Each row was made from one small tree. The marks that hang from a mark follow it in brackets, in alphabetical order. Every link used is in the known rows. Write each row's tree.
In the rows, 128 means zero.
Known rows:
gogo{saniz{kade{keget} punodu}}: 68, 125, 92, 128, 159, 95, 114, 109, 106, 130, 120, 128, 127, 111, 91, 117, 153, 70, 93, 115, 108, 134, 93, 94, 145, 168, 103
punodu{kade{melo}}: 137, 87, 103, 116, 105, 100, 89, 127, 154, 134, 121, 148, 136, 115, 129, 87, 102, 124, 168, 143, 149, 126, 151, 95, 127, 116, 151
saniz{kade{keget{zugo}} punodu}: 109, 150, 115, 94, 131, 120, 136, 141, 109, 151, 126, 130, 100, 129, 82, 125, 134, 149, 82, 129, 106, 144, 98, 152, 134, 160, 110
gana{kade{melo}}: 156, 133, 116, 120, 116, 117, 88, 135, 135, 100, 137, 130, 112, 156, 117, 131, 149, 93, 165, 144, 162, 92, 146, 117, 123, 138, 125
melo{kebub}: 153, 100, 76, 80, 178, 95, 56, 114, 109, 154, 124, 169, 162, 129, 101, 104, 117, 111, 120, 139, 124, 113, 133, 133, 101, 130, 173
zezo{kade{kebub keget{zugo} melo}}: 143, 138, 166, 159, 127, 170, 187, 134, 134, 85, 147, 123, 90, 146, 144, 147, 141, 196, 94, 110, 159, 111, 126, 126, 131, 106, 147
gana{gomako}: 133, 98, 58, 93, 155, 103, 88, 125, 147, 134, 169, 139, 114, 145, 129, 132, 122, 98, 153, 145, 135, 104, 131, 154, 127, 150, 124
gogo{saniz{kade{kebub keget{zugo} melo} punodu}}: 88, 160, 182, 188, 105, 142, 182, 113, 112, 115, 126, 126, 133, 139, 128, 168, 151, 108, 76, 105, 116, 130, 113, 102, 146, 142, 63
kade{kebub keget{zugo} melo}: 137, 141, 186, 164, 122, 162, 191, 127, 131, 119, 128, 131, 106, 145, 166, 163, 133, 172, 104, 111, 138, 124, 149, 158, 123, 121, 108
gida{kebub}: 168, 92, 76, 106, 174, 101, 92, 140, 139, 145, 153, 162, 121, 107, 132, 80, 130, 131, 134, 112, 139, 142, 145, 122, 78, 110, 158
saniz{gogo punodu{kade{kebub keget{zugo} melo}}}: 72, 167, 165, 173, 57, 132, 174, 132, 152, 139, 118, 117, 154, 110, 163, 142, 80, 147, 119, 112, 75, 181, 104, 133, 136, 132, 109
saniz{gogo kade{kebub keget{zugo} melo} punodu}: 89, 209, 172, 168, 70, 139, 167, 136, 107, 121, 131, 106, 123, 144, 134, 153, 130, 127, 87, 95, 83, 161, 93, 145, 145, 155, 82
punodu{kade}: 133, 71, 73, 92, 127, 93, 81, 149, 151, 154, 126, 156, 140, 100, 118, 68, 95, 127, 158, 154, 134, 142, 141, 124, 115, 117, 174
zezo{kade{keget{zugo} melo}}: 141, 117, 145, 110, 142, 145, 162, 124, 143, 101, 140, 133, 73, 136, 119, 140, 136, 200, 116, 118, 159, 98, 121, 106, 138, 119, 146
saniz{gogo punodu{kade{keget{zugo} melo}}}: 69, 145, 142, 125, 73, 106, 149, 123, 161, 153, 110, 126, 136, 100, 140, 135, 74, 154, 139, 120, 76, 169, 97, 117, 141, 141, 110
saniz{kade{melo} punodu}: 121, 139, 77, 116, 113, 102, 75, 115, 107, 117, 134, 122, 108, 149, 90, 107, 156, 91, 124, 123, 135, 125, 111, 92, 131, 164, 102
gana{gomako kade{keget}}: 120, 154, 109, 107, 144, 118, 119, 142, 138, 107, 156, 107, 121, 160, 108, 148, 142, 81, 140, 150, 133, 95, 128, 186, 157, 162, 127
gida{kade{kebub keget{zugo}} melo}: 139, 133, 188, 143, 185, 167, 200, 139, 117, 159, 137, 92, 113, 89, 179, 130, 160, 190, 136, 107, 134, 166, 159, 155, 68, 61, 143
runok{zugo}: 133, 93, 80, 105, 179, 122, 121, 138, 147, 146, 145, 129, 97, 119, 140, 118, 112, 113, 140, 155, 125, 133, 163, 145, 125, 147, 153
keget{kade{kebub melo} zugo}: 181, 113, 174, 162, 95, 166, 179, 160, 122, 141, 129, 121, 130, 143, 150, 143, 111, 144, 150, 156, 138, 129, 148, 140, 91, 87, 110
keget{zugo}: 154, 84, 106, 82, 149, 121, 115, 145, 146, 161, 145, 167, 95, 123, 131, 130, 109, 169, 137, 143, 135, 123, 134, 149, 97, 122, 128
gana{gomako{kade{keget}}}: 108, 115, 89, 112, 146, 144, 130, 148, 133, 117, 138, 88, 112, 147, 136, 120, 131, 89, 141, 111, 133, 101, 120, 187, 171, 133, 149
zezo{kade{keget{zugo}}}: 136, 102, 115, 86, 167, 138, 152, 145, 140, 122, 146, 142, 77, 119, 108, 124, 124, 203, 105, 131, 146, 111, 110, 134, 125, 118, 170
gomako{gana kade{keget{zugo} melo{kebub}}}: 189, 134, 166, 138, 109, 195, 114, 121, 100, 107, 94, 124, 166, 144, 149, 152, 126, 145, 116, 115, 134, 106, 129, 147, 167, 99, 146
gana{kade}: 151, 116, 87, 96, 140, 111, 77, 155, 132, 122, 141, 139, 116, 139, 108, 113, 140, 96, 154, 155, 150, 109, 136, 145, 110, 139, 147
gida{kade}: 130, 80, 81, 100, 180, 124, 104, 134, 124, 156, 133, 114, 115, 106, 141, 96, 152, 131, 179, 140, 152, 142, 148, 120, 82, 94, 151
keget{kade{melo}}: 165, 93, 111, 123, 127, 122, 118, 136, 117, 137, 116, 114, 118, 133, 121, 108, 125, 103, 179, 155, 144, 114, 139, 107, 100, 112, 126

Which tree is each row?
177, 134, 129, 147, 125, 179, 84, 106, 88, 87, 87, 108, 175, 144, 146, 124, 143, 99, 124, 109, 140, 103, 128, 131, 174, 112, 162
gomako{gana kade{keget melo{kebub}}}
126, 123, 145, 181, 114, 124, 118, 123, 108, 100, 138, 142, 142, 143, 134, 123, 161, 64, 120, 112, 153, 109, 144, 81, 137, 123, 103
gogo{saniz{kade{kebub melo}}}
82, 125, 129, 117, 142, 113, 145, 122, 117, 149, 125, 144, 119, 112, 95, 142, 134, 116, 85, 121, 102, 137, 94, 108, 139, 153, 89
gogo{saniz{kade{keget{zugo}} punodu}}
69, 174, 83, 108, 124, 89, 99, 131, 99, 137, 124, 106, 117, 116, 97, 101, 131, 90, 107, 107, 73, 163, 77, 139, 142, 179, 121
saniz{gogo kade{keget} punodu}
165, 122, 175, 110, 209, 141, 180, 135, 134, 177, 146, 110, 113, 64, 162, 97, 158, 202, 146, 89, 131, 175, 163, 130, 51, 47, 156
gida{kade{keget{zugo}} kebub melo}
127, 139, 201, 171, 136, 180, 208, 128, 124, 131, 123, 91, 117, 129, 178, 156, 157, 181, 138, 115, 149, 143, 162, 144, 106, 80, 111
gida{kade{kebub keget{zugo} melo}}
70, 116, 175, 194, 91, 136, 188, 109, 158, 132, 111, 137, 166, 104, 161, 158, 101, 127, 106, 119, 108, 151, 122, 88, 136, 119, 91
gogo{saniz{punodu{kade{kebub keget{zugo} melo}}}}
150, 191, 184, 108, 115, 134, 131, 118, 135, 118, 139, 133, 166, 180, 96, 191, 125, 113, 120, 149, 126, 73, 140, 174, 165, 142, 114
gana{gomako kade{keget{zugo} melo{kebub}}}
172, 139, 109, 136, 135, 155, 95, 139, 110, 83, 130, 120, 131, 133, 131, 138, 152, 106, 138, 154, 140, 119, 129, 155, 147, 147, 139
gomako{gana{kade{keget}}}
188, 174, 147, 145, 122, 154, 72, 101, 92, 77, 108, 127, 185, 154, 118, 155, 150, 91, 126, 147, 140, 97, 137, 127, 160, 141, 142
gomako{gana{kade{keget melo{kebub}}}}
123, 116, 164, 142, 108, 145, 179, 165, 150, 151, 123, 145, 147, 104, 145, 111, 88, 177, 106, 140, 118, 161, 144, 174, 121, 101, 158
punodu{kade{kebub keget{zugo}}}
91, 101, 63, 115, 146, 83, 75, 117, 114, 139, 136, 146, 132, 116, 91, 107, 145, 59, 116, 131, 118, 130, 97, 75, 124, 157, 102
gogo{saniz{kade punodu}}
189, 153, 175, 149, 96, 179, 132, 133, 127, 83, 127, 128, 119, 149, 144, 181, 144, 150, 141, 150, 149, 107, 137, 143, 156, 131, 99
gomako{gana{kade{keget{zugo} melo}}}
151, 111, 100, 157, 132, 143, 119, 127, 129, 73, 159, 124, 103, 152, 138, 115, 152, 139, 123, 119, 176, 104, 129, 90, 117, 113, 162
zezo{kade{kebub melo}}
148, 141, 172, 104, 151, 128, 135, 99, 118, 145, 106, 157, 145, 139, 117, 154, 117, 166, 101, 120, 124, 104, 140, 140, 130, 126, 133
kade{keget{zugo} melo{kebub}}
59, 96, 118, 157, 123, 93, 131, 86, 152, 127, 98, 132, 156, 96, 134, 123, 114, 87, 134, 121, 115, 137, 116, 53, 149, 143, 107
gogo{saniz{punodu{kade{keget melo}}}}
140, 170, 176, 122, 105, 143, 161, 136, 157, 104, 156, 116, 108, 176, 122, 193, 134, 124, 142, 145, 141, 82, 140, 174, 166, 147, 86
gana{gomako kade{keget{zugo} melo}}
57, 145, 104, 137, 90, 89, 116, 108, 150, 133, 105, 110, 146, 99, 137, 109, 92, 107, 146, 113, 81, 169, 97, 99, 146, 155, 125
saniz{gogo punodu{kade{keget melo}}}
177, 91, 150, 114, 110, 140, 151, 149, 129, 156, 124, 131, 110, 133, 126, 136, 105, 148, 170, 162, 139, 118, 141, 123, 96, 98, 107
keget{kade{melo} zugo}
126, 130, 143, 115, 128, 99, 101, 102, 127, 137, 88, 146, 190, 116, 105, 92, 103, 125, 123, 130, 124, 124, 148, 114, 146, 121, 178
punodu{kade{keget melo{kebub}}}
95, 163, 81, 118, 89, 86, 71, 118, 111, 124, 134, 115, 118, 136, 107, 111, 133, 76, 139, 109, 98, 146, 90, 93, 136, 171, 99
saniz{gogo kade{melo} punodu}
90, 149, 50, 97, 112, 80, 63, 140, 108, 143, 142, 125, 122, 120, 96, 94, 124, 78, 127, 125, 84, 159, 80, 123, 123, 171, 121
saniz{gogo kade punodu}
123, 136, 149, 121, 181, 131, 122, 88, 96, 141, 96, 102, 165, 122, 127, 120, 159, 127, 142, 119, 140, 121, 154, 111, 114, 100, 153
gida{kade{keget melo{kebub}}}
129, 130, 191, 165, 85, 152, 186, 143, 153, 131, 116, 136, 141, 122, 156, 128, 98, 177, 117, 127, 132, 143, 156, 147, 135, 102, 134
punodu{kade{kebub keget{zugo} melo}}
132, 128, 156, 141, 145, 156, 181, 147, 129, 140, 134, 140, 110, 129, 153, 145, 121, 174, 93, 120, 124, 140, 138, 184, 111, 121, 127
kade{kebub keget{zugo}}
107, 99, 71, 122, 100, 93, 83, 112, 154, 135, 120, 133, 141, 117, 121, 97, 106, 111, 153, 140, 128, 145, 124, 79, 125, 143, 129
saniz{punodu{kade{melo}}}
